Every row comes from one small tree of marks. The marks that hang from a mark follow it in brackets, in alphabetical order. Every link used is in the known rows. Which tree was each row made from?
Known rows:
Q[M Z[V]]: -11.6  -6.3   3.0  -5.5  -2.8 -10.0  12.4  -6.6   2.2   3.7  10.1  -4.9  18.6   4.5   9.7 -20.2  -4.6
K[Q[M U Z] V]: -14.1  -0.9  -9.4 -22.2   8.2 -16.3  -3.2 -11.4   1.3  14.5  10.1   1.7  22.5  14.2  47.7  19.9  16.4
Z[Q[M] V]:   7.0  -3.1  13.7 -10.1  13.1  -4.2  17.2  -4.1   1.6 -32.6  14.3   8.3  17.5  13.3  11.0  -5.9  -6.0
V[K[Q[Z]]]:  -0.7  21.4   0.5 -19.7 -14.9 -16.4   0.8  -5.9   2.1  32.8   2.8  -1.5  12.5   4.0  46.6  -1.7  -5.0
Q[M U Z]:  -5.4   4.3 -11.6 -17.9 -14.1 -13.3  13.3 -12.8  10.3  11.9  14.1  -3.1  22.0  12.9  20.5   3.5 -22.6
Z[Q V[K]]:   9.1  16.6  18.7  -4.9 -10.5  -1.1  18.7   0.0   1.0 -20.8  10.0  13.9  12.2   6.3  18.4 -18.4 -17.7
T[M[Q]]:   6.9  -2.1   7.7  -7.3  -1.6  -7.5   0.1  -9.7   5.4 -30.7   9.6 -35.4  18.7  11.4 -51.1 -15.4   0.7
Z[Q V]:   1.5   9.7  10.5  -9.4  -0.4   4.2  15.2  -6.9   0.5 -16.5   9.9  11.1  16.7   7.4   1.8 -12.4 -20.3
V[K[Q[U Z]]]:  -5.2  33.1  -4.8 -21.8 -26.9 -12.2   4.7  -8.6   9.1  35.1   4.3   4.7  14.5  10.0  57.4   9.2 -29.7
M[Q[U Z] T]: -11.2  12.6 -17.2 -16.9 -29.5  -0.7  10.1 -14.6  15.9  -8.7  14.8 -11.5  18.6  18.1   0.6 -14.5 -15.0
U[Q[M Z[V[K]]]]:   1.6   0.1  15.9  -8.1  -7.9 -21.6  27.1  -4.4   0.7 -10.2  11.3   0.9  17.6   8.7  40.3 -29.3  -9.7
Q[M[T] U Z]:  -4.9   8.2 -14.8 -17.2 -11.1  -4.2  21.5 -10.8  13.0 -19.7  19.0  -8.0  17.3  25.4  34.3  -9.0  -5.1
V[K]:   6.9  11.9   8.7 -11.5  -4.9  -8.2  10.5  -4.3   0.0  -7.2   2.5  -3.1  12.5   6.6  10.3 -14.7  -2.5
U[Q[M Z]]:   4.9  -9.1  -1.7 -22.2   2.9 -23.3  21.6 -15.4   0.3   1.7  14.8  -3.4  23.8  12.3  24.0 -10.1  -4.9
V[K[Q]]:   4.7  20.5  11.0 -21.2   3.7 -10.2  -1.6  -4.2  -0.2   5.7  -3.2  -0.5  10.1  11.7  37.2   3.6   2.3
V[K[Q[U]]]:  -0.2  32.1   5.6 -22.3  -8.1  -6.5   2.5  -6.7   7.2   6.9  -1.7   6.3  12.5  17.7  47.3  12.4 -21.8
T[M]:   7.9   4.5   7.0  -6.8   3.3  -2.6   9.8  -9.1   1.2 -28.2  11.4 -27.9  16.4  12.7 -27.0 -17.9  -1.7
M[Q[U Z[V]] T]: -23.0  14.1  -8.4  -6.8 -31.4   6.7  12.4 -10.6  16.0 -16.3  10.8  -8.0  17.3  16.0  -1.6 -27.8 -22.3
Z[Q[M U] V[K]]:   9.2  17.4  17.0  -8.4  -9.2  -5.2  25.1   0.5   8.9 -34.4  14.4  18.0  15.0  18.1  38.5  -0.6 -28.4
U[Q[M[T] Z[V]]]:  -5.9  -4.9   4.3 -11.7   4.1  -7.2  31.9  -9.9   3.7 -37.0  17.2  -6.7  17.8  22.7  37.0 -37.0   6.9
T[M[Q[U Z[V]]]]: -14.2  11.4   1.1   2.1 -35.3  -1.9   7.9 -11.0  14.3  -8.7  12.4 -25.5  21.2   8.2 -33.2 -23.3 -35.0
K[Q V]:  -9.8  -2.2   3.0 -20.4  26.6  -6.2  -9.9 -10.0  -8.7  -0.8  -0.6   0.2  17.5   9.6  18.4   5.8  32.7
T[M[Q[Z]]]:   2.4  -1.8  -3.0  -6.8 -21.8 -13.2   1.6 -11.8   7.2  -2.6  15.0 -35.8  21.0   3.9 -42.4 -18.8  -4.7

Write each row's tree:
  5.6  14.7   0.7 -21.0   1.9 -16.1  10.2  -1.4   6.1 -11.9  12.5 -10.6   8.2  23.9  69.3  -7.4  27.6 : V[K[Q[M[T] Z]]]
 -1.8   9.4  14.3   7.3 -32.9 -10.9   6.9  -1.2   7.6 -15.3  11.0 -29.2  14.9   1.0 -26.5 -37.4  -8.6 : T[M[Q[Z[V[K]]]]]
-12.2   3.5   4.0 -11.0 -11.8  -7.6  22.3 -14.2  -1.2   8.4   7.4   2.6  21.8   3.9  12.8 -31.5 -26.0 : U[Q[Z[V]]]
  2.3   9.8   2.3  -9.3 -14.6  -3.5   3.9 -12.2  13.1 -29.6   9.7 -28.1  20.9  17.4 -41.5  -5.5 -23.7 : T[M[Q[U]]]
-14.6  25.1   2.8  -2.0 -38.1  -2.8  18.3  -4.3   8.5  14.4   6.7   6.4  15.3   2.6  28.9 -22.4 -40.2 : Q[U Z[V[K]]]
 -6.7  -6.9   7.6 -11.7   1.5 -16.4  24.0 -11.6  -0.1  -4.9  11.7  -0.9  22.6  10.0  23.7 -24.0 -10.6 : U[Q[M Z[V]]]
 -0.1   6.8  -4.1 -18.5   8.2   1.2  20.0  -9.0  11.1 -46.9  14.4  -7.1  15.2  32.6  25.6  -5.9   2.2 : Q[M[T] U]
-16.8   5.6  -2.2  -7.6 -15.4  -6.3  16.1  -9.3   9.8   4.2  10.5   1.0  20.8  10.4  20.7 -10.2 -29.3 : Q[M U Z[V]]
-11.8  33.7  14.6 -11.9  -9.7   0.5   5.0  -3.0   6.8   0.5  -5.6   9.4  11.0  15.5  46.4  -1.2 -30.4 : Z[V[K[Q[U]]]]
-17.3   2.6  -3.7  -4.8 -18.3   2.5   7.8  -8.3   8.4 -19.0   9.1 -15.9  15.2  10.3 -11.8 -38.2   2.9 : M[Q[Z[V]] T]
 -6.9  22.0  20.2 -10.3   3.1  -3.6   0.8  -0.5  -0.6  -2.3  -6.8   2.8   9.2   9.5  36.1 -12.4  -4.1 : Z[V[K[Q]]]
 -4.1 -12.8   6.8 -21.9  40.1 -14.3  -8.7  -7.2  -7.3 -15.9   2.9  -3.8  18.5  15.6  27.7  13.3  47.5 : K[Q[M] V]
 -3.5  11.0  -8.5  -8.4 -33.4  -8.7   6.3 -14.4  14.5  -0.5  16.3 -29.7  22.7  10.1 -31.9  -9.4 -30.6 : T[M[Q[U Z]]]
 -7.5  17.1 -13.1 -27.2  -0.5  -6.6  10.1 -11.0  12.6  -6.5  13.8  -6.0  15.0  30.3  62.6   7.7   0.4 : K[Q[M[T] U Z]]
 13.7  12.1  -4.1 -22.1   5.9   1.5  26.6  -8.4  12.3 -54.9  24.9   6.4  16.4  34.3  35.8   4.2  -6.9 : Z[Q[M[T] U]]
 -0.1  22.4  -1.0 -23.1 -13.8 -21.0   6.4  -6.0   9.8  19.6   7.9   2.3  15.4  16.6  66.8  15.4 -14.7 : V[K[Q[M U Z]]]
-19.0  14.6   1.6 -13.4  -6.7  -4.1  -1.0  -9.0   0.9  29.7  -0.9  -0.7  15.6   3.7  29.0 -10.2 -12.7 : K[Q[Z[V]]]
-14.5   9.7  -2.1 -22.6  13.8  -1.9  -6.7 -12.4  -1.6   0.9   0.5   5.7  19.2  15.4  27.1  16.3   8.1 : K[Q[U] V]
-10.8  -2.0  -0.2  -5.0   0.2  -1.2  20.2  -4.8   5.3 -29.1  15.7 -11.4  14.0  17.8  22.8 -33.5  13.3 : Q[M[T] Z[V]]
 12.8   8.1  -0.7 -23.1   2.6  -7.1  18.7 -10.5   9.3 -23.3  18.6  12.0  21.1  21.6  22.4  17.0 -23.6 : Z[Q[M U]]
 -2.0  15.8  -2.1 -27.4  18.5  -1.0   8.7  -9.6  11.2 -33.3   7.6  -4.5  13.3  37.9  54.0  11.0   7.2 : K[Q[M[T] U]]
-11.7   9.2 -14.9 -17.4 -32.9  -8.9   2.2 -16.3  12.9  22.0   9.1  -6.7  23.3   5.0 -12.5  -1.7 -32.4 : M[Q[U Z]]
 10.4   9.5  14.4 -21.8  17.5 -19.1   0.7  -1.9   0.9  -9.9   1.4  -2.7  10.9  17.7  47.5   9.4  16.5 : V[K[Q[M]]]
 -6.4  21.8  18.1 -13.4   3.8  -8.4   6.7  -0.7   7.8 -14.3  -2.1   7.1  12.1  21.9  55.3   4.9 -14.8 : Z[V[K[Q[M U]]]]
 10.1  -6.1   5.2 -22.9  25.9  -9.4  27.0 -11.3   1.9 -58.3  15.2  -9.0  16.6  32.2  28.2 -18.8  19.1 : U[Q[M[T]]]
 -6.5   1.3 -12.8 -14.8 -17.4  -4.5   6.1 -11.7   8.9 -11.5  13.7 -19.5  16.5  12.0  -9.9 -23.9  10.3 : M[Q[Z] T]
 -9.1  15.3   5.8  -3.7 -24.8 -11.8  19.9  -2.0   9.7  -0.5  10.0   3.8  16.0   9.6  37.3 -15.6 -26.5 : Q[M U Z[V[K]]]
 -9.3  -1.1   0.7 -23.5  27.4 -10.8  -4.6 -10.1  -0.7 -12.1   4.4   3.1  20.3  21.7  37.4  22.0  22.3 : K[Q[M U] V]
 -3.9  20.9   5.1 -11.3 -13.1   8.1  18.8  -9.3   7.5 -14.8  10.7  18.3  18.7  13.2  11.2  -2.8 -45.5 : Z[Q[U] V]
 -4.5  11.7  12.5  -6.4 -21.2 -13.3  25.5  -7.1  -0.5   4.8   7.3   4.0  17.0   2.5  29.7 -34.9 -23.5 : U[Q[Z[V[K]]]]
 14.4  10.1  19.1  -6.1   6.9  -0.6  28.6   4.5   5.4 -68.4  19.3   5.5   7.9  25.7  41.1 -23.6  13.1 : Z[Q[M[T]] V[K]]
